Known rows, with every step that occurs:
n > u > p > v: [-26.2,27.3,-8.4,-15.6,31.8,-37.2,-6.1,-17.8,-13.9,-7.6,6.9,14.4,-17.4,1.1,-7.7,5.1,17.4,-21.8]
v > e > n: [-1.6,-26.1,23.5,23.6,-40.9,15.1,-9.4,-2.2,-12.0,29.9,-8.6,19.4,-25.6,-24.3,19.2,12.5,-10.5,46.6]
p > u > e: [33.8,-10.0,-16.6,1.7,21.6,-7.0,0.0,13.2,37.6,-43.6,-14.2,-12.7,19.4,15.3,-28.7,-16.9,-13.0,-14.5]
y > p > u > e > n: [37.0,-32.6,-9.5,41.1,-25.3,-5.0,8.2,-22.4,21.2,-7.7,14.5,-4.3,1.5,-14.9,-19.9,2.5,-5.4,57.4]
v > p: [-28.0,8.4,13.6,-15.6,-30.3,-24.5,-30.5,13.7,-19.6,4.1,-23.5,7.8,10.1,19.6,-9.7,-2.6,11.2,-3.5]
v > e: [-23.0,-6.0,42.4,-24.4,-11.0,23.1,-17.1,30.0,-6.6,18.6,-33.4,25.2,0.3,-12.2,6.5,3.5,-13.9,-23.0]
n > e > u > p > y: [15.7,35.8,2.1,10.6,-2.9,41.7,49.3,14.0,-0.9,-0.9,38.8,-42.2,13.5,-6.7,-4.4,-17.5,-0.4,-3.0]
u > e > n: [13.2,-29.4,-5.2,54.4,-15.7,-12.3,3.2,-0.8,3.9,9.0,-7.1,-8.0,-13.6,-11.3,9.7,7.9,-15.4,48.9]
e > n > u: [20.6,-42.2,-11.9,-1.7,-53.8,-23.7,-12.7,-16.2,-10.4,22.7,25.6,24.9,-17.1,27.9,35.8,39.0,-5.9,21.3]
p > v > e: [-38.7,9.9,40.9,-15.5,14.4,8.7,-7.2,12.2,-9.9,0.9,-23.8,38.2,-21.7,-18.1,1.7,2.0,0.8,-34.9]
e > u > p > v: [-15.3,32.2,-14.5,-5.0,34.9,-16.9,2.5,-19.0,-4.1,-12.6,8.6,-14.8,-12.1,-4.2,-6.6,-13.9,27.2,-14.4]
p > y: [-7.7,14.5,18.2,21.1,-4.5,12.2,46.4,15.8,-12.8,3.6,25.5,-27.3,-8.9,8.8,-2.4,0.9,-1.1,-3.4]
v > q: [-14.2,-44.3,-4.7,-9.2,23.9,5.7,1.0,8.4,-5.6,20.1,-23.0,36.5,-4.8,27.8,45.1,24.3,-21.5,-20.6]
e > u > p > y: [4.7,41.8,1.5,4.3,-0.1,45.1,43.2,9.0,-11.0,-0.3,32.2,-54.1,16.6,-2.3,-12.6,-20.3,1.6,5.9]
u > e: [-2.2,-10.5,1.2,19.5,25.3,-14.8,-0.1,31.3,15.1,-11.7,-31.7,-13.2,18.5,6.0,-7.4,-2.7,-21.3,-19.1]
u > p > v: [-33.7,33.1,-3.0,-1.5,44.2,-37.6,-3.2,-12.2,-11.8,-6.7,-5.1,1.2,-19.8,-13.1,-15.9,-6.4,21.4,-12.4]
u > p: [-14.2,23.0,-2.8,-20.7,12.9,-10.8,-20.8,12.4,-10.2,19.5,-21.5,-22.1,18.6,-13.6,-17.4,-11.6,0.0,9.6]

Rows:
[38.0,-27.8,-17.6,41.6,-17.9,-6.4,2.3,-13.2,19.0,-13.4,4.0,-7.6,-13.4,-4.6,-5.4,-2.3,-10.2,52.0]	p > u > e > n
[4.1,-28.5,5.7,-9.2,-43.3,-4.9,-11.2,-16.7,-14.7,14.7,19.6,46.2,-25.2,12.3,30.8,35.7,-6.8,7.4]	p > v > e > n > u
[-20.7,21.6,-10.5,-1.6,21.0,-34.2,-4.2,-26.9,-16.2,-3.8,13.3,15.5,-25.7,-5.7,-3.8,7.4,16.7,0.3]	e > n > u > p > v
[12.0,20.7,-19.4,-24.7,-0.2,18.7,-13.7,3.3,1.1,11.8,-1.6,-44.3,30.3,-2.3,-4.2,-21.0,8.7,6.9]	e > u > p
[-29.9,-4.8,17.4,10.2,14.8,-47.3,15.7,-30.3,-3.8,4.6,21.4,20.0,-9.2,-13.2,-26.4,19.0,33.9,-12.8]	y > p > v
[23.0,3.8,-12.2,-5.6,9.4,-4.6,-9.5,13.3,28.9,-50.3,-20.0,-6.3,26.7,17.3,-39.5,-23.3,-9.0,-13.9]	v > p > u > e
[30.7,-18.5,-14.3,36.8,-26.0,-4.8,-4.1,-13.6,13.4,-18.4,1.0,-3.3,-6.8,-3.2,-12.4,-6.5,-7.1,53.4]	v > p > u > e > n
[-1.6,10.1,-1.1,-28.9,-21.3,11.7,-25.0,-2.2,-17.8,23.5,-2.7,9.5,12.8,-13.0,-1.7,6.3,-12.5,22.5]	v > e > n > u > p
[19.1,-13.2,7.0,-23.9,-28.8,50.6,-4.7,11.7,10.8,7.2,1.0,-15.4,15.1,12.2,26.5,-9.3,4.0,-21.1]	v > e > u
[7.6,-6.5,14.2,-18.7,-18.6,41.2,7.4,-9.5,10.2,0.6,17.7,-2.4,13.0,-1.1,8.2,-3.8,19.4,-24.0]	y > p > v > e > u
[8.5,-19.6,-6.8,-1.4,7.4,-15.0,-4.4,23.8,12.6,-12.3,-14.4,6.6,22.4,25.8,4.1,14.1,-27.1,-32.5]	n > u > e
[3.8,26.6,-0.5,-36.4,-2.5,44.6,-17.0,11.4,-1.0,12.2,-12.2,-28.8,33.8,-14.6,-6.7,-24.1,-0.1,-1.6]	v > e > u > p
[-10.5,-15.4,-16.9,-5.4,49.6,10.4,15.6,-8.3,2.7,-0.9,-2.4,42.1,-12.2,10.6,41.5,10.8,-7.1,-34.4]	n > e > u > p > v > q
[-4.7,26.3,-13.2,1.4,31.5,-20.3,8.0,-13.6,5.5,-12.5,14.3,-2.3,-15.8,-8.0,1.3,-9.9,25.2,-23.1]	n > e > u > p > v
